Each row was made from one path, in order. Every step used is in the known rows, and no mark comes twice. Write each row's path.
In the rows, 128 means zero.
Known rows:
pora, pubup: [135 119 151 108 170 178 165 136 166 104 118 140  53 125  95 159 125 121
 170 134 142 147 165 133 143  84 151 129 147 127 156 138 125]
zemo, pora, gugup, rabuv, kemev, mutiz: [121 120 142 139 142 110 145 133 139 129  72 118 160 125 188 163 156  55
  93 151 149 146  77 101 126 141 126 186 114 139 134 165 124]
rabuv, kemev, mutiz: [121  78 133 165 154 112 163 156 154 160  97 117 124 149 135 136 127 109
 122 146 105 145 122 127 123 149 160 179 116 112 175 163 171]
zemo, rabuv, kemev, mutiz, gugup: [162  72 135 150 143 112 117 166 139 129 112  87 173 158 121 142 141 122
 132 117 111 135 144 119 120 158 148 158  94 103 164 154 148]
rasag, nodopuf: [ 86 113 154 126 152 154 104 137 133 150 156 150 138 135  91 159 127 163
 197 140 127 167 118 116 125 137 143 142 146 117 111 121 169]
rasag, rabuv, zemo, pora: [ 94 160 133 109 143 154  92  84  78 135 136 128  80 166  59 126 175 150
 121 106 119 137 143  97 136  23 104 164 160 124 113 186 119]
kemev, pora, rasag: [123 148 139  76 113 155 127  97 173 134 118 120 135  53 134  64 124 144
 145 166 120 116 154 170 141 138 131 126 131 143 143 108 139]
pubup, pora, rasag, nodopuf: [ 90 135 126  55 142 168 134 112 148 132 120 125 170  63  70 142 146 155
 156 129 125 189  91 129 160 127 127 134 119 141 118 128 181]
zotuk, pora, gugup, mutiz: [104 133  88 106 150 136 112 117 137 133 155 125 130 120 173 112 100 140
 106 182 132  92 108 105  57 188 118  92  86 167 158 132 140]
mutiz, kemev, pora, gugup: [117 131 177 135  92 112 141  91 157 150 152 152 159  90 202  81  82 128
 161 162 134 129  87 170 100 154  73  70 144 164 120  78 131]
zotuk, pora: [122 109 114 115 158 142 119 127 131 124 158 140 103 117  98 122 190 174
 144 148 138 127 177 154 131 146 149  94 134 110 111 130 116]
rasag, rabuv: [ 92 127 128 133 134 150 124  98 131 131 156 143 125 150  94 117 105 123
 163 136 135 144 142 157 126  73 115 141 189 131 110 109 147]
rabuv, zemo, pora, kemev, mutiz, gugup: [169  91 127 103 162 149 106 175 129 144 115 130 157 168 106 134 146 128
 109 108 134 139 110  79 117  92 127 214  95 150 123 184 104]
mutiz, kemev, pora: [121 126 164 171  79 100 144 116 137 156 149 155 130 118 156  75  97 154
 165 134 131 120 133 181 138 157 114  68 146 118 114  78 141]
pubup, pora, gugup: [109  98 109  62 126 162 169  78 147 117 124 123 146  61 132 120 119 115
 125 138 134 152  90 133 115 108  84  97 140 163 106 113 150]
kemev, pora, zotuk: [ 73 130 153  74 106 128 102 138 121 124 150 141 104 103 109 115  84 147
 147 163  74  94 162 152 144  79 198 116 149 153  92  53 146]
mutiz, gugup, rabuv, kemev, pora: [140 143 131 171  95 128 140 138 118 114 139 151 175 119 186 124 138 116
 152 119 162 136 159 193 151 144 133 151 148  72  68  58 115]
gugup, rabuv: [137 137  93 152 137 117 142 145 137  98 109 143 128 127 141 126 155  88
 156 118 182 117 149 132 141 122 129 150 174 119  80 112 111]
gugup, mutiz, kemev, pora: [108 145 133 188  70  93 136 128 119 159 147 146 127 141 173  74  48 149
 135 142 125  88 120 153 107 194 118  66 108 133 146  85 161]
gugup, mutiz, kemev: [136 131 125 203 125  88 149 158 124 169 111 108 138 180 152  93  71 119
 138 125 143 103 100 109 113 192 136  83 106 133 159 131 179]
pubup, pora, zemo, rabuv: [137 109  95  66 104 134 101  85  94  63 148  92  95 101  41 164 142 155
  87  79  87 112 168 100 147 102 127  62 116 125 137 138  97]
gugup, rabuv, kemev, mutiz: [130 108 107 188 144  92 169 167 152 133  86 141 134 150 168 144 144  76
 116 127 149 139 121 129 134 148 146 195 127 112 140 151 139]
zotuk, pora, kemev, mutiz, gugup, rabuv: [176 110  77 136 151 115 128 199 158  96 141 176 191 140 170 139 157  98
 121 120 208 137 130 145 125 157 128 183 115 146  71 108  64]
rasag, pora: [129 142 140 111 131 165 135 124 109 175 123 137 101  94  86 114 138 144
 134 129 102 138 119 127 118 130 137 131 181 102  98 101 131]
mutiz, gugup, rabuv: [170 129  97 150 134 129 126 182 147  87 129 137 172 143 142 124 155 107
 173  99 210 126 151 148 149 125 119 153 158 122  58  96 107]
mutiz, kemev: [151 113 162 183 135  99 153 147 138 161 113 120 141 155 129 102 122 126
 171 118 152 137 114 140 145 149 128  87 152 118 121 127 155]
rabuv, zemo, pora: [126 137 132 103 154 151 102 108  89 137 109 108  71 149  63 131 201 155
 125 106 115 121 154  72 139  62 129 148 136 113 123 204 120]
kemev, mutiz, gugup, rabuv: [162 112  87 160 133 101 131 206 178  93 125 153 164 149 153 119 135 108
 147 110 199 121 136 143 138 139 108 171 131 152  91 116 110]
gugup, rabuv, kemev, pora: [112 151 127 171  92 119 152 110 113 121 123 152 136 108 184 129 138 101
 138 133 146 125 157 181 142 142 141 150 159  76  85  74 116]
zotuk, pora, zemo: [140 121 124  85 142 141  87 139 124  88 195 142  83 137  79 150 166 206
 110 121 126 120 174 140 151 119 143  73 130 130 118 132  86]
pubup, pora: [111  90  89  95 120 154 171 106 124 115 118 120 116  87  75 124 137 139
 128 105 127 149 139 143 151 104 127  96 144 120 101 118 161]
gugup, rabuv, zemo, pora: [130 169  99 126 141 131 105 120  82 108  98 129  86 148  93 140 215 116
 120  90 157 114 152  80 153  60 113 168 147 118  87 189  84]
pubup, pora, rasag, rabuv, kemev, mutiz: [ 98 122 111 113 134 126 181 106 153 143  96 119 159 108 115 125 111  99
  87 132 109 181  89 166 148 103 118 186 114 141 174 146 183]
mutiz, kemev, pora, pubup: [132 140 186 147 104 139 175 128 161 119 141 174  70 116 140 126  90 142
 172 133 142 138 147 182 150 118 119  79 134 128 149  86 114]

Which path is each row?
[100 154 168 123  86 148 105  92 102 110 199 149 115 147 125 147  84 166
 105 124  92 143 145 184 150  76 128 122 164 105 119  77 117] => rasag, rabuv, kemev, pora, zemo
[130 163 135 159 131  96 119 124  99 171 108 103 134 172 165 105 106 119
 106 125 130 102  53  61  86 147  83  99  84 169 165 185 144] => rabuv, zemo, pora, gugup, mutiz, kemev
[121 129 106 151 106 101 172 122 125 153 113 114 169 128 174 100  60 106
 113 129 141 122  43 115 102 182  82  58  91 171 144 116 179] => pubup, pora, gugup, mutiz, kemev
[150 115 130  90 126 127  71 102 107  80 151  86  89 136  62 155 141 150
 111 104  86  94 177  88 130 112 145  85 133 120 155 150  90] => pora, zemo, rabuv
[114 162 147 119 165 149 129  91 121 143 127 114 166 116 126 131 170 120
 117 159 125 178 129 182 150 117 149 161 150  93 134 131 144] => zotuk, pora, rasag, rabuv, kemev
[107 154 102  99 144 142  98 100 101 144 118  98 105 147 146 119 114 124
  93 147 111  87  86  38  71 121 100 135  82 172 165 194 141] => rabuv, zemo, pora, gugup, mutiz
[155  68 121 132 143 124 124 195 181 126 142 131 154 155 115 106 116 154
 153 132 147 131 138 134 131 139 123 152 110 156 137 133 153] => kemev, mutiz, gugup
[140 138 159 130  73  94  78  96 102  98 169 117 105 127 104 127 108 170
 115 106  89  90 162 133 139 142 119  40 125 124 145 107  79] => mutiz, kemev, pora, zemo, rabuv
[133 150 127 146  64  84  72 106  90 102 169 106 105 149 123 121  66 161
  89 108  85  62 150 105 112 176 121  38  86 136 173 110  98] => gugup, mutiz, kemev, pora, zemo, rabuv
[ 85 140 105 112 100 136 118  94 140 140 155 134 128 102 197  83  39 123
 117 185 115  79 102 119  57 174 102  99 101 175 159  95 152] => kemev, pora, gugup, mutiz
[160  71 141 161 151 123 142 194 161 142 119 113 175 165 136 135 129 133
 141 126 134 157 123 140 138 150 149 175 104 110 144 141 169] => rabuv, kemev, mutiz, gugup
[112 154 149 116 107 110 114 176 103 104 137 134 176 127 160 149 108 108
 141 135 118 118 147 172 169  90 200 155 148 112  52  28 130] => mutiz, gugup, rabuv, kemev, pora, zotuk
[127  86 106 115 118 107 138 117 112 102 115  96 109 132  81 179 131 132
  57  99  67 135 134 104 141 130 142 121  82 114 185 169 132] => pubup, pora, zemo, rabuv, kemev, mutiz
[170 130 124 180 146 128 150 169 117 112 105 115 194 150 166 156 167  84
 156 100 182 156 136 153 157 138 150 179 150  68  73 101 129] => mutiz, gugup, rabuv, kemev
[121 140 146  73 159 157 102  82 117 138 114 111 105 116 120 127 173 128
 123 138 119 131 102  73 102  66  87 141 132 161 126 195 113] => rabuv, zemo, pora, gugup
[137  67 118 122 164 141 147 152 167 159 101 145 140 133 137 126  95  79
 120 150 124 134 106  98  95 139 156 197 124 157 149 152 130] => pora, kemev, mutiz
[139 143 129 156 152 127 162 117 131 123  94 120 175 113 208 156 153  49
 139 139 164 153  97 135 121 135 123 168 159 102  97 115 123] => pora, gugup, rabuv, kemev
[138 111 121 102 117 134 127  87  70  90 120  70 121 121  71 193 157 130
  80  86  73 142 153 109 156 115 160  93 116  71 145 142 120] => pubup, pora, zemo, rabuv, kemev
[ 88 179 157 139 102 119 108 131 146 173 144 147 182 107 152  97  69 158
 160 161 123 135  72 136 122 204 121 108  85 156 157 100 182] => gugup, mutiz, kemev, pora, rasag, nodopuf
[140  92 135 138 138  98 110 137 126 117 116  90 110 156 107 172 132 124
  82 121  70 122 144  94 126 141 159 139  92 116 199 179 121] => pora, zemo, rabuv, kemev, mutiz
[142 140 116  69 168 150 115 120 165 128 120 112 136  72 105  93 195 158
 131 159 144 130 157 153 147 155 150 117 115 135 141 152 123] => zotuk, pora, rasag
[153 143  96 132 137 113 102 170 116 106 110 136 115 169 102 133 198 135
 114  82 170 120 135  85 148  78  98 191 110 149 105 191  88] => kemev, mutiz, gugup, rabuv, zemo, pora
[141 127  93 123 158 126 127 150 121 133  78 155 118 151 134 148 162  66
  84 112 146 127 108  61 119  90 127 237 119 158 117 194  74] => gugup, rabuv, zemo, pora, kemev, mutiz
[151 149 133  82 113 144  72 101  83 117 150 107  81 113  50 155 141 160
  92  99  65 106 156  89 124 117 135  90 151 109 135 128  71] => rasag, pora, zemo, rabuv
[135 192  90 169 104  76 144 114 136 130 147 188 122 125 206  81 137 115
 148 111 160 117 103 146 104  90  32 135 146 167  89 121  73] => mutiz, kemev, pora, gugup, rabuv, zemo
[103 121 156 149 102 143 147  93 116 147 135 134 126 106 153 118 123 138
 145 148 102 136 161 175 132 142 156 129 148  76 121  91 150] => rabuv, kemev, pora
[127 143 126 165 131  90 130 136 131 158 141 128 159 145 192  99  93 129
 120 158 150 107  70 120  80 214 101  54  84 165 150 126 142] => zotuk, pora, gugup, mutiz, kemev
[121 156 157 162  99 127 167 139 150 125 139 166  69 140 159 119  48 135
 145 142 137 110 133 153 123 151 126  78 100 139 179  92 135] => gugup, mutiz, kemev, pora, pubup
[153 147 159 115 127 140  99  96  60 138 122  83 107 128  81 185 156 132
  86 104  55 134 136  97 131 129 162 120 141  59 144 130  98] => rasag, pora, zemo, rabuv, kemev
[141 153 159  93 151 190 165 134 140 140 118 163  41  99  79 158 126 130
 150 130 118 156 134 131 130  90 141 134 164 115 135 109 107] => rasag, pora, pubup
